Known rows, with every way that one mark hangs from another:
Z702[Z356 Z387 Z759[Z120]]: [ 1.20  0.45  0.63  0.48 -0.03 -1.31 -0.76  1.75  1.38  0.24  1.14  0.48
  0.77 -0.18  0.76 -1.05 -0.14  3.08]
Z356[Z702[Z387 Z759]]: [-1.56  1.11  1.68  0.18 -1.48 -1.50 -1.30  0.63  0.78 -0.60  0.73  2.00
  0.43  0.88  0.40 -1.60  0.26  0.22]
Z356[Z702]: [-2.28  0.38  1.19  0.35 -1.00 -0.69 -0.15 -0.06  0.08 -2.36 -1.63  1.07
 -0.34  0.86 -0.18 -0.49 -0.24 -2.61]
Z702[Z356 Z387[Z517] Z759[Z120[Z174]]]: [ 3.37 -0.78 -0.32 -0.20  0.05 -1.15  0.43  2.75  1.58  0.80  0.19 -0.40
  0.81 -1.46  0.29  1.75  0.14  3.90]
Z387[Z517 Z702]: [-1.85 -1.47 -1.37 -1.19 -1.10  1.22  0.50 -2.75 -0.66 -0.31 -0.05  0.75
 -0.15  0.63 -2.89 -0.49 -0.42 -1.86]
Z387[Z702[Z356]]: [-3.19 -0.89 -1.69  0.25 -0.70 -0.45  1.09 -0.23 -1.41 -1.36 -0.26  1.77
  1.81  0.26 -0.79 -1.08 -0.45 -0.56]
Z759[Z702]: [-0.02  1.17  1.73 -0.15  0.38 -1.10 -0.24 -0.52  0.97 -1.19 -1.24 -0.69
 -0.34  0.25 -1.14  0.00 -1.03 -0.72]
Z517[Z387[Z702] Z926]: [-3.55  0.02 -1.19 -1.25  0.65  3.73  1.00 -2.70 -1.61  0.29 -0.87  1.14
 -1.33  1.23 -0.88 -1.59 -0.02 -5.05]
Z759[Z120]: [ 0.83  0.02  1.16 -0.73  0.42  0.52 -0.46 -0.26  1.62 -1.22 -1.75 -0.36
 -1.34  0.66 -0.74 -0.72 -1.22 -1.11]
Z702[Z356 Z387 Z759[Z120[Z174]]]: [ 2.47  0.00  0.29 -0.35  0.44 -1.33  0.40  3.96  1.87 -0.07 -0.67  0.75
  1.30 -1.04  0.96  0.74 -0.56  3.94]
Z356[Z702[Z387[Z517[Z926]] Z759[Z120]]]: [ 1.55  0.71  1.66 -0.01 -0.03 -0.35 -1.79 -0.76  0.76  1.47  1.30 -1.15
 -1.50  0.35  1.32  0.95  1.21  0.04]
Z356[Z702[Z759]]: [-0.98  0.65  1.18  0.36 -1.04 -0.15 -0.87  1.28 -0.50 -2.18 -0.73  1.15
 -0.41  0.29  1.14 -0.50  0.31 -1.15]
Z387[Z517[Z926] Z702[Z356 Z759[Z120]]]: [ 1.24 -1.18 -1.54  0.22  0.77  1.16 -0.19 -0.22 -2.23  1.03  1.15 -1.39
 -0.63 -0.76  1.39  1.37  0.92  0.83]
Z926[Z517[Z387]]: [-1.81  0.09  0.12 -0.60 -0.11  4.38  0.00 -2.55 -1.48 -0.47 -1.26  0.40
 -1.86  0.77 -0.44 -1.48 -0.61 -6.75]
Z926[Z517[Z387[Z702[Z356 Z759]]]]: [-2.28 -1.01 -2.51  0.14 -0.32  4.08  1.03 -0.24 -4.23  0.14 -0.01  1.14
  0.33 -0.14  1.55 -1.60  0.32 -3.57]
Z387[Z702[Z356 Z759]]: [-1.86 -0.80 -1.58  0.20 -0.70  0.13  0.45  1.15 -2.10 -1.18  0.52  1.70
  1.58 -0.18  0.45 -0.89  0.05  0.95]
Z702[Z356]: [-1.69 -0.09 -0.14  0.89 -0.41 -0.90  0.20  0.26 -0.39 -1.96  0.01  0.89
  0.92 -0.30 -0.37 -0.26 -0.14 -0.83]
Z387[Z517[Z926] Z702[Z356 Z759]]: [-0.94 -0.67 -1.53  0.30 -0.05  0.65 -0.31 -0.92 -3.31  0.40  2.34 -0.21
  0.29 -0.91  0.86  1.38  1.47 -0.60]

Rows:
[ 2.24  1.06  1.06  1.25  1.44 -2.40 -0.58 -1.38  1.17  2.27  1.62 -3.06
 -0.02 -0.62  0.27  2.15  0.65  1.94] => Z759[Z120 Z702[Z356 Z387[Z517[Z926]]]]
[-3.72 -0.39 -2.37  0.16  0.59  2.52  1.76 -1.57 -2.67  0.08 -0.07  0.83
  0.16  0.43  0.23 -0.85  0.79 -3.43] => Z517[Z387[Z702[Z356]] Z926]
[-1.47  0.66  0.30  0.96 -0.05 -1.42 -1.09 -2.59 -0.34  0.98  3.29  0.11
  0.58 -0.27 -0.65  1.07  1.31 -1.06] => Z702[Z356 Z387[Z517[Z926]]]
[ 2.44  1.19  2.20 -0.61  1.43 -1.19 -1.28 -2.51  2.10  2.41  0.71 -2.75
 -1.50  0.16 -0.98  1.64 -0.10  0.33] => Z759[Z120 Z702[Z387[Z517[Z926]]]]
[-1.01 -1.57 -2.25  0.34 -1.01  0.41  0.42 -0.02 -2.40 -0.22  1.33  0.43
  0.98 -0.55 -0.33  0.26  0.71  1.16] => Z387[Z517 Z702[Z356 Z759]]
[ 3.46  0.03  0.15  0.54  0.81 -3.01  1.42  1.79  2.64  1.10 -1.32 -2.17
  1.33 -1.35 -0.84  2.49 -0.31  4.36] => Z759[Z120[Z174] Z702[Z356 Z387[Z517]]]
[ 0.71 -0.82 -0.36 -1.57 -0.08  1.47 -0.18  0.74 -0.03 -0.45 -1.17  0.55
 -0.66  0.59 -0.21 -1.47 -1.22  0.53] => Z387[Z702[Z759[Z120]]]
[-0.01 -0.69 -2.03 -0.15  1.32  3.28  1.13  0.73 -2.43  0.99 -0.22 -0.45
 -0.91  0.03  2.04 -0.81  0.83 -0.79] => Z517[Z387[Z702[Z356 Z759[Z120]]] Z926]
[-0.05  1.52  1.01  1.51  0.74 -2.74 -0.69 -2.02  0.06  1.73  2.60 -1.63
  0.77 -0.54 -0.30  2.04  1.19  0.52] => Z759[Z702[Z356 Z387[Z517[Z926]]]]
[-0.95  1.45  1.07  1.37 -0.11 -3.62  0.08  0.12  1.16  0.04  0.89  0.10
  1.99  0.02 -0.66 -0.26 -0.26  2.13] => Z759[Z702[Z356 Z387]]
[-1.17  0.89  1.41 -0.67 -0.03 -0.09 -1.71 -3.75  0.81  1.19  2.60  0.40
 -0.91  0.61 -1.71  0.57  0.64 -2.53] => Z702[Z387[Z517[Z926]]]
[ 0.01 -1.37 -2.89 -0.04  0.16  2.82  1.95  1.60 -1.49  0.24 -1.17  0.00
  0.00  0.21  0.72 -1.98  0.14  0.98] => Z517[Z387[Z702[Z356 Z759[Z120]]]]
[ 2.75  0.36  1.37 -1.96  0.31 -0.23 -0.29  2.64  2.77  0.08 -1.33  1.07
 -0.07 -0.32 -0.12  0.24 -1.20  2.34] => Z702[Z387 Z759[Z120[Z174]]]
[ 1.28  0.14  1.37  0.04 -0.31  0.06 -0.78  1.93  0.40 -1.66 -1.91 -0.27
 -1.34  0.38  1.54 -0.49 -0.15  0.07] => Z356[Z702[Z759[Z120]]]
[ 1.87 -0.19  0.17  0.62  0.39 -0.18 -0.43  2.28 -0.19 -1.21 -0.08 -0.60
 -0.10 -0.64  1.57 -0.10 -0.08  1.96] => Z702[Z356 Z759[Z120]]
[ 2.82 -0.16  0.67 -0.84 -0.75 -0.84  0.26  2.23  2.14  0.38 -1.44 -0.04
 -0.32 -0.39  0.34  1.37  0.21  2.48] => Z356[Z702[Z387[Z517] Z759[Z120[Z174]]]]
[-3.16 -0.78 -1.54 -1.24 -0.35  4.90  0.99 -2.94 -2.43  0.03 -1.54  1.29
 -0.99  1.14 -0.86 -2.31 -0.93 -6.44] => Z926[Z517[Z387[Z702]]]
[-1.89  0.19  0.71  0.31 -1.78 -1.51 -0.67 -2.02  1.30  0.03  0.70  0.96
  0.28  1.10 -1.70 -0.61  0.44 -1.09] => Z356[Z702[Z387[Z517]]]
[ 1.23  1.20  1.14  1.19  0.74 -3.24  0.24  0.92  2.21  0.57 -0.28 -1.35
  1.29  0.07 -0.08 -0.26 -0.75  3.35] => Z759[Z120 Z702[Z356 Z387]]
[ 2.32 -0.36 -0.21  0.67 -0.48 -1.00 -0.81  0.59  0.87  1.23  2.09 -0.79
  0.45 -0.67 -0.05  0.07  0.57  3.43] => Z702[Z356 Z387[Z517] Z759[Z120]]
[ 3.45  0.39  1.51 -1.02  1.51 -0.79  1.20  2.38  2.69 -1.12 -4.18 -1.86
 -0.74 -0.69 -0.41  1.82 -1.75  1.24] => Z759[Z120[Z174] Z702]
